Each row was made from one path, in order. Every step used is in the known rows, and no mark comes twice. Write each row's path.
In the rows, zero is written as 128.
Known rows:
fari-lisodap-zasu-nune-vufun-mola: [ 84 152 122 141 147  43 134 150 186 140 108 157 139 141 107 152 153 110
 129 112 171  42 113  88 109 118 119 130 143 118 177]
meten-zasu-mumet-tivov: [ 54 142 132 107 126 112 162 119 148 122 109 106 169 149 109  94 164 124
 155 115  44  69  96 105 130 117 121 167 133 113  78]
meten-zasu-nune-vufun-mola-bepu-lisodap: [132 142 135 158 180  94 126 128 127 158 108 113 189 136 151 144 138  90
 201 168 167  92  55  93  97 115 130  91 115 103 201]
mola-bepu: [171 127 132 114 164 142 137 157 125 157 117 120 123 113 147 127 125 127
 131 138 132 145  70 158 111 126 126 131 129 126 200]
mumet-tivov-kodev-fari-lisodap: [ 58 172 178 177 111 112 128 120 107 117  64 118 151 136 154 140 108 137
 135 118 119 107 109 127 130 225 107 176 116 115 146]
kodev-fari-lisodap-zasu: [ 90 154 156 144 106  90 115 158 108  98  88 141 198 177 154 144 131 155
 128 119 108 110 108 109  79 103 124 146 119 104 128]
kodev-fari-lisodap-zasu-mumet-tivov: [ 31 161 152 128 113  99 155 130 137  97  92 120 169 173 124 107 167 139
 145 115  29  59  90  94 102 141 117 177 136 124  87]
fari-lisodap-zasu: [129 153 130 131 129  93 116 151 112 108  87 142 188 180 152 134 133 144
 133 108 117 109 103 120  88  96 128 147 126 104 111]
zofaz-nune-vufun: [125  93 128 112 143 102 144 126 209 136 143 173 115 113 115 140 126 161
 128 156 169  77 142 130 163 133 137 119 137 122 148]
lisodap-fari: [ 99 141 191 130 130 101 129 116 130 101 133 144 103 180 129 158 151 140
 120  59 107 111 138 113 109 135 140 131 136 117 112]
zasu-mumet-tivov-kodev-fari-lisodap-bepu: [ 47 170 169 156 148  98 134 150 107 115 100 120 139 190 144 148 156 140
 146 112  80 113 106 160 113 208 115 144 145 109  63]
zasu-nune-vufun-mola-bepu-lisodap: [135 144 135 164 182  97 123 125 128 151 111 118 164 135 152 146 139  90
 196 169 162  91  57  94  95 138 129  93 121 119 206]
vufun-mola-bepu-lisodap-zasu-nune: [139 153 127 153 157  80 121 139 147 140 128 126 192 165 117 119 183 111
 154 124 125 117  76  46  83  56 153 112 128 102 160]
nune-vufun-mola-bepu-lisodap-fari-kodev: [108 144 190 179 118  95 139 128 152  88 131 137 123 171 138 161 136  87
 141 121 162 115  93 146  97 206 131 126 130  98 173]
mola-vufun-nune: [111 142 130 137 149 131 119 142 171 134 117 114 120  79  66 136  93 100
 123 131 137  76 136 128 112 118 155 144 115 127 188]
zofaz-nune-vufun-mola: [ 72 128 129 139 139  47 139 147 187 143 134 159 115 117 123 151 115 128
 158 136 181  55 149 123 138 133 124 123 140 138 175]
lisodap-zasu-nune-vufun-mola-bepu: [143 134 128 121 173  80 142 177 168 164 117 144 135 124 125 142 144 116
 126 133 155  91  65 129 100  90 121 128 139 122 230]
zasu-mumet: [ 74 141 111 114 128 132 154 130 149  90 120 111 120 144 122 112 194 118
 134 104 106 135  88 111 126 133 113 120 134 117 109]
lisodap-zasu: [137 127 130 126 120  98 122 156 121 113 128 147 182 172 129 129 139 139
 116 123 101 128 121 118 100  39 132 135 129 115 106]
zofaz-nune: [114 117 137 133 129 101 131 126 158 136 152 136 129 118 151 113 107 173
 183 139 144 137 161 124 151 135 162 127 126 131 126]
vufun-nune: [ 74 143 127 150 137 110 116 143 167 126 122 119 128  85  60 139  92 106
 140 116 125 120 137 125 121 120 158 141 138 139 138]
bepu-lisodap: [125 138 137 169 148 125 112  99  95 120 117 113 172 147 159 139 125 102
 195 167 138 117 101  98 110 145 132  95 113 123 129]
tivov-mumet-zasu: [119 139 155 108 113 105 115 121 144 100 118  90 199 117 125 129 132  84
 158 142 138  79 105 132 166 109 112 153 103 143  72]
lisodap-fari-kodev: [112 141 185 162  92 116 139 124 149  78 141 133 110 169 125 144 139 107
 111  95 138 146 125 152 110 198 139 144 132 100 129]
kodev-fari-lisodap-zasu-meten: [ 98 157 142 136 125 101 106 168 123 117  86 185 161 160 149 125 199 142
 152 119 103 131  51 115  41 111 103 143 101  91 128]
zasu-mumet-tivov-kodev-fari-lisodap: [ 39 177 172 173 111 114 138 120 114 104  62 110 148 141 152 133 131 135
 136 110 111 109  95 120 128 225 103 174 119 113 139]
nune-vufun-mola-bepu: [137 131 130 121 171  94 145 172 157 165 113 140 114 108 135 148 121 113
 133 141 163  90  74 155 111 126 113 128 137 132 235]
meten-zasu: [120 117 125 108 123 118 133 135 128 147 119 110 199 131 124 122 125 128
 146 123 138 131 124 124 133  60 129 124 110  80 114]
mola-vufun-nune-zofaz: [122 189 122 182 133 164 113 135 210 134 123 163 117  81  45 147 115 117
 117 145 114  85 135 124 119 124 140 139 163 128 186]
zofaz-nune-vufun-mola-bepu: [132 126 133 122 171  85 145 171 166 168 122 141 114 106 144 143 114 129
 152 144 169  93  85 153 119 129 124 128 136 133 233]
zofaz-nune-vufun-mola-bepu-lisodap: [126 136 142 165 177  90 124 130 124 149 116 123 162 131 172 148 113 107
 217 180 168  93  74 117 106 147 133  95 119 126 202]
mumet-zasu: [143 132 156 120 112 116 121 125 134 140 117  88 193 106 122 105 126  87
 152 136 146  78 117 131 117 112 122 127  99 142  89]
zasu-mumet-tivov-kodev-fari: [ 24 140 190 182  86 117 150 127 123 107 119 118 146 131 117 127 135 127
 108 136  74 139 125 116 153 154 100 169 118 131 136]
zasu-lisodap-fari-kodev: [ 99 152 176 163  99 117 143 119 153  79 110 140 125 175 138 140 170 111
 123  86 135 142 112 164 104 187 139 135 124  90 135]

Which path is each row?
[126 157 126 125 140 104 106 164 125 125  86 186 155 162 147 119 199 134
 156 112 108 131  46 124  49 105 106 144 107  91 117] -> fari-lisodap-zasu-meten
[ 98 160 129 115 131 114 130 113 149 111  57 113 209 130 152 121 194 106
 175 121 129  82  84 157 142  95 121 127  95 118 102] -> tivov-mumet-zasu-lisodap
[154 137 141 159 172 134 118 121  91 141 111 107 169 137 172 138 122 103
 199 175 141 128  61 119  98 143 132  97 113 120 179] -> mola-bepu-lisodap
[ 97 146 124 117 166 104 132 154 121 146 100 135 180 185 145 140 190 143
 163 112 102 125 112 185 106  89 137  93 129  81  63] -> meten-zasu-lisodap-bepu
[136 143 143 119 128 120 110 145 140 146 107 147 158 111 125  98 196  94
 170 131 129 107  55 130  68 116 101 128  87 119 100] -> mumet-zasu-meten
[ 95 190 120 190 124 146 110 135 206 129 127 166 122  86  42 149 116 121
 129 135 106 115 135 121 126 125 142 137 179 137 152] -> vufun-nune-zofaz
[ 92 161 153 151 127  98 113 159 120 126  82 184 163 163 141 116 193 133
 148 117  81 127  49 123  64 116  96 170 105  95 115] -> mumet-tivov-kodev-fari-lisodap-zasu-meten
[ 96 149 197 158 142  99 118  96 105  95 126 133 133 195 151 165 149 122
 167  87 113 101 120  92  96 147 142 107 126 114 112] -> bepu-lisodap-fari
[ 97 143 201 154 165  72 128 117 136 117 127 146 126 180 160 171 140 130
 185  99 139  81 103 104  98 148 145 106 130 115 166] -> zofaz-nune-vufun-mola-bepu-lisodap-fari
[101 151 125 127 169 109 130 150 121 136 104 144 145 184 148 143 191 144
 155 114  97 124 114 186 103 121 136  95 138 104  69] -> zasu-lisodap-bepu
[ 52 160 135 142 114 107 150 147 131  73  91 118 167 178 137 121 194 126
 123  94  94 140  75 108 114 114 103 145 127  99 106] -> tivov-kodev-fari-lisodap-zasu-mumet
[ 77 153 176 121 135  97 138 113 136 111  85 144 158 188 145 149 194 146
 147  45 107 104 117 128 102  87 143 115 117  79 114] -> meten-zasu-lisodap-fari
[110 147 191 182 102 114 131 110 133  73 136 127 130 179 141 149 137  95
 144 114 142 142 112 138 101 206 141 128 124  97 130] -> bepu-lisodap-fari-kodev
[ 80 140 112 113 123 112 151 150 144  80 120 125 158 176 124 112 202 126
 125 101  86 134  84 106 107  71 116 125 134 108  93] -> lisodap-zasu-mumet
[ 98 145 108 115 137 122 140 123 138 144  59 128 209 139 150 117 188 135
 165 107 129 118  99 152 118  59 133 107  99  74 132] -> meten-zasu-lisodap
[ 77 164 191 121 130  91 129 106 144  89  84 134 159 181 146 152 198 123
 152  55 107  78 108 133 119 111 135 129 113 111  94] -> tivov-mumet-zasu-lisodap-fari
[ 58 148 133 117 129 118 160 115 147 113 112 114 134 149 110  97 166 124
 147 118  39  68  98 107 128 150 121 169 141 136  83] -> zasu-mumet-tivov
[ 76 162 169 160 148 101 120 155  99 123 107 127 137 180 151 160 135 143
 138 119 112 133 121 169 113 200 120 131 139 106  80] -> tivov-kodev-fari-lisodap-bepu
[ 92 158 185 154  93 108 139 117 161  63 106 126 149 172 137 144 172  96
 135  93 137 124 102 167 124 180 133 148 117  95 114] -> tivov-mumet-zasu-lisodap-fari-kodev
[139 200 121 193 142 121 114 137 193 143 131 170 166 140  85 136 179 122
 143 140 108 110  87  69  98  80 137 116 174 112 178] -> vufun-mola-bepu-lisodap-zasu-nune-zofaz
[118 147 142 109 129 112 105 142 148 119 106 149 162 118 129 114 200  92
 174 136 123 108  48 132 103 114  95 146  89 119  88] -> tivov-mumet-zasu-meten
[ 93 156 149 169 135 110 157 118 123 124  96 119 147 158 118 106 144 100
 117  99  73 131  96 142 177 135 100 201 136 119  84] -> fari-lisodap-zasu-mumet-tivov-kodev
[ 87 143 124 152 150  44 132 143 179 138 124 154 152 145 106 153 154 100
 145 133 167  47 112  78 108  97 122 110 139 123 175] -> bepu-lisodap-zasu-nune-vufun-mola
[127 142 129 138 162  86 109 170 135 139 105 193 163 160 144 133 202 110
 176 148 122 111  27 118  44  74 102 117 107  98 156] -> nune-vufun-mola-bepu-lisodap-zasu-meten
[ 75 158 114 116 129 108 147 145 138  77  90 120 163 181 139 116 198 129
 135  91  97 122  70 105  97 109 114 133 133 100  97] -> fari-lisodap-zasu-mumet
[ 78 144 117 133 132 110 143 135 127  76 115 117 180 185 138 118 201 112
 158 120  91 129  71  91  96  79 118 109 127 105  94] -> bepu-lisodap-zasu-mumet
[161 112 121 122 165 103 138 132 200 140 126 166 161 145  91 139 182 123
 100 149 151  74  73  80 117  78 132 107 137  99 170] -> mola-bepu-lisodap-zasu-nune-vufun
[105 154 186 160  93 112 141 119 156  83 105 125 147 167 135 133 169  97
 131  89 141 125 108 166 100 182 138 135 114  94 122] -> mumet-zasu-lisodap-fari-kodev
[101 146 198 152 165  81 127 117 125 114 119 143 125 184 151 177 148 115
 166  95 134  77  92 106  90 145 133 107 131 115 167] -> nune-vufun-mola-bepu-lisodap-fari
[ 84 157 166 160 109  85 123 149 106 107  85 139 199 179 146 135 124 146
 123 116  87 107 108 116 101 109 117 175 122 108 114] -> mumet-tivov-kodev-fari-lisodap-zasu
[133 144 134 130 165  98 137 171 127 164 115 120 120 113 150 138 115 113
 152 132 148 118  77 154 102 127 121 132 133 136 223] -> vufun-mola-bepu
[ 78 143 116 129 150  91 151 152 147  90 109 127 172 177 136 130 200 105
 156 127 111 102  52 100  93  78 109 107 132 107 138] -> nune-vufun-mola-bepu-lisodap-zasu-mumet
[135 127 140 150 155  69 121 158 127 128 123 149 205 173 159 143 128 130
 180 163 134  98  87 110  88  54 136 110 124 113 158] -> zofaz-nune-vufun-mola-bepu-lisodap-zasu
[ 97 156 139 117 162 100 123 146 129 123  98 124 179 178 146 142 193 122
 170 121 102 100 103 188 121 113 128 108 126 112  42] -> tivov-mumet-zasu-lisodap-bepu
